What can hang from each mark
J780: J378 J679
J595: J378 J679
J378: J595 J980
J980: J378 J515 J780 J967
J515: J980
J967: J679 J980
J679: J378 J780 J967

Known rows, with every way that one mark hangs from another
J595[J679[J378 J780]]: [ 3.22  2.35 -0.15 -2.88  1.70 -2.80  4.04  1.28 -2.77 -0.54  1.14  1.27
 -0.10  1.78 -1.89 -2.18 -3.45  0.68  0.28 -2.65 -1.37 -0.18]
J595[J679[J967]]: [ 1.51  0.24 -2.58 -1.09  0.45 -0.31  0.88  1.05 -2.83  1.16 -3.12  1.13
 -1.32 -0.62 -1.74 -2.45 -0.05 -3.30 -0.26 -1.30 -0.04  0.60]
J980[J378[J595] J515 J967]: [ 1.51  0.90 -0.04 -0.03  1.71 -2.56  1.79  1.88 -0.89  2.46 -0.24 -0.04
 -0.24 -1.55  1.70 -0.42  0.87  0.55 -2.18 -2.17 -4.14  1.13]
J967[J679[J780]]: [ 0.37  1.22 -0.12 -0.26 -0.95 -1.94  0.22  0.99 -0.44 -3.10  1.83  1.13
  0.63  1.13 -0.65 -1.69 -0.53  0.44  0.26 -1.73  0.91 -0.36]
J780[J378[J595 J980[J515]] J679[J967]]: [-2.17  3.27 -1.64 -1.72  1.23 -2.41  4.14  1.70 -4.44 -1.84 -9.07  1.04
  0.34  0.02 -0.39 -0.80 -3.24  1.09 -4.51 -4.06 -1.86 -3.59]
J679[J378 J780 J967[J980]]: [ 2.91  2.43  1.63 -2.70  1.46 -0.70  2.52  2.78 -2.20 -2.51  0.18  1.01
  0.27 -0.83 -4.15 -1.81 -3.78  1.46  1.24 -1.65 -0.42 -1.31]
J378[J980[J967]]: [ 0.69 -0.22 -0.72  0.08 -0.06  2.00  2.14  2.16 -2.14 -0.51 -3.42  1.08
 -1.26  0.04  0.95 -0.78  2.54  2.86  0.77 -3.71 -3.88  0.15]
J515[J980[J967]]: [ 1.31  0.65 -0.42  0.37 -0.60  2.02 -0.30 -1.03 -1.79  0.94 -2.44  0.30
 -2.17  0.66  0.96  0.03  2.01  2.43  1.55  0.89 -2.36  1.42]
J679[J780[J378[J595]]]: [ 2.31  3.05  0.29 -0.58  1.19 -3.91  2.10  0.41 -0.68 -0.64 -2.45  1.72
 -0.08  1.53  1.03  1.24 -4.76  1.11 -1.22 -0.54 -0.77 -2.46]
J595[J378[J980[J515]] J679]: [ 0.68  1.58 -3.08 -2.66  2.54 -2.78  4.25  2.03 -1.43  2.64 -4.89 -0.57
  1.28 -0.39  0.39 -3.05  2.85 -0.19 -4.34 -4.53 -3.70 -0.39]
J515[J980[J378[J595] J780[J679] J967]]: [ 3.68  2.59 -0.88 -1.21 -0.05 -1.35  0.53 -0.16 -4.62  1.14 -1.54  0.94
  0.64  0.13  0.74 -0.45  1.54  0.70  2.39 -1.01 -5.03  0.68]
J595[J378[J980[J780 J967]]]: [ 3.76  0.40 -3.26 -1.43 -0.01  0.48  4.48  2.63 -2.32  0.06 -4.14  1.22
  1.17 -1.36  1.52 -1.77  2.91  0.54  0.75 -5.16 -6.23  0.81]
J595[J378]: [ 0.72  0.57 -1.69 -0.36  1.33 -0.62  1.57  0.49 -0.13  0.56 -2.84  0.58
  0.73 -0.60  0.89 -0.37  1.78 -0.83 -0.78 -0.27 -0.95  0.43]
J980[J378 J515 J780]: [ 2.20  0.59 -0.12 -2.94  0.06 -1.74  0.06  0.87  0.75  0.98  4.65 -1.77
  2.94 -2.65 -0.03 -1.05 -2.33 -0.15 -1.38 -3.05 -2.97  1.60]
J595[J378[J980[J780]]]: [ 2.75  1.15 -2.26 -2.36  0.33 -1.00  3.51  1.73 -0.68 -0.41 -2.66  0.13
  2.48 -1.06  0.82 -1.36  2.24 -0.33 -0.10 -3.95 -3.73 -0.41]
J378[J980[J780[J679]]]: [ 0.47  0.95 -1.38 -2.28 -1.05  0.17  2.07  1.10 -3.38 -2.38 -1.61 -0.23
  2.63  0.35 -1.46 -1.64  0.43  1.10  0.51 -4.24 -2.81 -1.39]
J980[J378[J595]]: [ 1.57  1.52  0.67  0.13  2.01 -2.85 -0.28  0.87 -0.14  1.57  0.71  0.96
  0.12 -0.33  1.66  0.57  0.83 -1.14  0.35 -0.43 -1.27 -0.28]
J595[J378 J679]: [ 1.75  0.96 -3.19 -0.83  2.11 -1.94  2.31  0.89 -1.63  2.89 -3.78  1.13
  0.29 -0.32  0.23 -2.16  2.04 -2.56 -1.17 -1.04 -1.90  0.59]
J515[J980[J780[J378] J967]]: [ 3.09  2.03 -0.76 -0.69 -1.41  1.52  1.11 -0.92 -2.36  0.35 -3.43  0.88
 -1.04 -0.88  1.77  0.56 -4.12  2.64  1.91 -0.65 -4.10  1.31]
J595[J378 J679[J967]]: [ 2.09  0.94 -4.61 -1.36  1.92 -1.14  2.38  1.48 -2.92  1.93 -5.93  1.91
 -0.61 -1.23 -0.92 -2.82  1.54 -3.98 -0.93 -1.70 -1.25  0.96]
J980[J378]: [ 0.81  0.69  0.25 -0.88  1.23  0.12 -1.76  0.91 -0.14  0.24  1.59  0.39
  0.09 -1.19  0.62  0.12 -0.12  0.65  0.96 -1.23 -1.27  1.23]
J780[J378 J679]: [-2.02  1.84 -0.65 -0.35  0.38  0.70  0.71 -0.06 -3.41 -1.69 -4.86  1.48
  0.38  0.01 -0.05  0.47 -4.80  2.08 -0.92 -0.70 -0.69 -1.09]
J515[J980]: [ 0.36  1.44  0.42 -0.61 -0.32  0.47 -1.42 -1.77 -0.27  0.53 -1.00 -0.81
 -0.85  1.18  0.47  0.71  1.01  1.34  0.92  2.01  0.09  0.04]
J679[J780 J967]: [ 2.55  0.77 -1.60 -2.04 -0.36 -0.40  0.44  1.22 -1.55 -2.43 -0.50  0.94
 -0.51  0.51 -2.11 -0.92 -1.23 -0.17  0.54 -1.54  0.64 -0.28]
J780[J378[J595[J679] J980[J967]]]: [ 1.88  2.38 -1.80  0.59  1.99 -2.10  4.66  2.33 -3.96  2.47 -8.41  2.85
 -2.27  0.40  2.25 -0.93 -0.94  1.16 -1.25 -4.12 -5.33 -1.51]

Rows
[ 3.20  2.80  0.36 -4.41  2.25 -3.04  4.22  3.17 -3.01  0.54 -0.13 -0.23
  0.94 -1.03 -4.99 -4.02 -4.27  0.40 -2.35 -3.36 -1.72 -0.96]
J595[J679[J378 J780 J967[J980[J515]]]]
[ 3.21  2.74  0.12 -1.97  1.47 -3.86  4.81  1.72 -2.42 -2.53 -0.42  2.05
 -0.89  1.51 -1.61 -1.09 -3.36 -0.94 -0.10 -1.67  0.31 -1.94]
J679[J378[J595] J780 J967]
[ 0.59  0.45 -2.59 -1.12  1.18 -0.02  4.80  2.52 -1.49  0.71 -5.50  0.02
  0.38 -1.20  1.57 -1.73  3.52  2.68 -3.17 -4.83 -5.36  0.51]
J595[J378[J980[J515 J967]]]
[ 4.14  1.63 -2.80 -2.09  0.26 -3.77  4.01  2.19 -3.24  1.69 -3.88  1.13
  0.41 -0.06 -1.11 -2.99  1.21 -4.47 -0.15 -4.40 -2.67 -1.90]
J378[J595[J679[J967]] J980[J780]]
[ 2.26  3.07  2.31  0.28  1.89 -4.85 -0.94  3.23 -0.32 -0.33  2.16  1.56
  1.99 -0.56 -0.68 -1.70  0.77  0.22  0.92 -1.29 -0.93 -1.82]
J967[J679[J780] J980[J378[J595]]]
[-0.11  1.68  0.23 -3.25 -0.36 -2.06  5.09  0.30 -3.11 -2.11  1.75 -0.94
  3.61 -0.75 -2.42 -2.20 -5.15  0.68 -2.52 -3.38 -2.27 -0.47]
J980[J515 J780[J679[J378]]]
[ 2.17  2.67 -0.33 -3.89  1.00 -0.33  4.44  2.66 -3.08 -4.74 -1.62  1.42
 -0.89  1.23 -1.92 -1.62 -2.18  2.55  0.70 -5.01 -1.09 -1.38]
J679[J378[J980] J780 J967]
[ 2.26  2.38  1.22 -1.11  3.55 -5.29  0.59  2.60 -0.58  5.96  0.08 -0.69
  2.02 -2.08 -1.03 -2.27  0.63 -1.37 -2.93 -1.12 -3.12 -1.16]
J967[J980[J378[J595[J679]] J515]]
[-0.95  2.49  0.17 -1.13  1.65 -2.39  7.85  2.27 -4.93 -1.49 -4.68  0.96
  0.49  0.89  0.00 -1.91 -0.40  3.17 -3.33 -5.18 -4.84 -1.98]
J780[J679[J378[J595 J980[J515 J967]]]]
[ 1.32  1.92  0.69  0.39 -0.79 -4.79  7.12  1.93 -1.77 -0.88  1.38  1.07
  1.45 -1.42  0.92 -3.15 -3.01 -1.42 -2.35 -4.03 -3.49 -0.16]
J980[J515 J780 J967[J679[J378[J595]]]]
[ 0.40  0.87 -0.36 -0.04  0.64 -2.35  4.44  2.06 -1.31  1.30 -3.62 -0.34
 -0.30  0.26  1.42 -0.93  2.70  1.57 -3.29 -3.80 -4.21 -1.45]
J378[J595 J980[J515 J967]]
[ 4.59  2.20 -2.94 -2.66  2.67 -2.13  1.83  3.30 -3.01  1.85 -4.42  1.74
  1.10 -1.20 -3.50 -3.56  1.26 -1.87 -0.20 -1.87 -1.99 -0.45]
J595[J378 J679[J780 J967[J980]]]
[ 2.76  2.49 -3.45 -4.38  2.45 -3.76  4.87  2.49 -1.84  1.12 -3.32 -0.50
  1.85  1.10 -0.84 -3.21  2.15  0.99 -3.99 -5.61 -3.93 -0.83]
J595[J378[J980[J515]] J679[J780]]
[ 4.35  1.91  2.02 -0.82  1.48 -3.41 -0.47  2.35  0.13  3.08  2.21 -0.03
  3.09 -2.67 -0.53 -0.69 -0.17 -1.47  1.41 -0.65 -3.06 -1.06]
J967[J980[J378[J595] J780]]
[ 3.84  2.38 -0.99 -2.72  1.70 -0.76  6.28  3.36 -4.59 -1.10 -2.03  2.00
 -1.43  1.80 -0.87 -3.11 -0.69  3.46  0.78 -6.24 -5.13 -0.02]
J595[J679[J378[J980[J967]] J780]]
[ 2.49  1.34 -1.34 -1.49  0.24 -2.79  2.74  1.78 -3.83  1.21  0.17 -0.01
  2.51 -1.53  0.21 -1.90 -0.61  0.00 -1.67 -3.72 -5.52  0.90]
J980[J378[J595] J515 J780[J679] J967]
[ 3.47  0.60 -0.80 -0.72 -1.92  1.35  0.46 -1.06 -1.83  0.81 -0.36 -0.22
 -0.48 -0.28  0.64 -0.33  0.53  1.16  2.57 -0.22 -3.61  1.80]
J515[J980[J780 J967]]
[ 3.39  2.00  2.16 -1.89  1.47 -4.76  0.71  2.35  0.88  3.58  3.35 -1.48
  4.00 -3.24 -0.79 -1.19 -1.13 -1.18 -1.63 -1.61 -3.49 -1.05]
J967[J980[J378[J595] J515 J780]]
[ 2.41  3.68 -0.38 -2.44 -0.08 -2.63  4.20 -0.74 -5.23 -1.98 -2.75  1.13
  0.62  1.11 -1.74 -1.41 -2.65 -1.78  1.35 -0.51 -0.98 -1.61]
J515[J980[J780[J679[J378[J595] J967]]]]
[ 0.08  2.66  0.57 -2.20  1.82 -3.49  6.52  2.23 -2.10 -1.42 -3.36  0.11
 -0.27  0.01 -0.50 -1.49 -1.41 -0.23 -3.46 -4.21 -1.40 -2.65]
J679[J378[J595 J980[J515]] J967]
[ 3.19  2.65 -2.39 -3.60  1.58 -5.34  4.66  2.53 -2.79  0.66 -3.53  0.17
  0.17  1.70 -1.90 -3.06  0.93 -1.24 -3.64 -5.09 -2.08 -2.67]
J378[J595[J679[J780 J967]] J980[J515]]
[ 2.63  2.84  0.97  0.93 -0.99 -3.12  4.92  0.15 -2.72 -0.95 -0.50  1.69
 -0.30  0.38  1.85 -1.86 -1.03 -0.59  1.60 -1.09 -2.92 -0.07]
J515[J980[J780 J967[J679[J378[J595]]]]]
[ 3.76  1.89  0.25 -0.86  0.30 -2.13  7.35  2.48 -2.89 -0.71 -1.78  1.51
  0.32 -0.13  1.06 -1.38 -0.74  0.73  0.88 -5.07 -5.51 -1.16]
J679[J378[J595 J980[J780 J967]]]
[-0.05  1.85  1.12  2.31  0.58 -2.76  5.31  1.93 -2.42 -1.43 -1.65  3.35
 -1.24  0.03  1.58 -1.86 -0.69 -0.67 -0.09 -1.97 -1.84 -0.48]
J980[J967[J679[J378[J595]]]]
[-0.14  2.24  0.03 -0.16  1.66 -1.22  6.90  2.49 -5.71 -2.08 -5.48  2.66
 -0.51  1.47  0.39 -1.42  0.55  2.78 -0.32 -4.43 -4.25 -2.13]
J780[J679[J378[J595 J980[J967]]]]
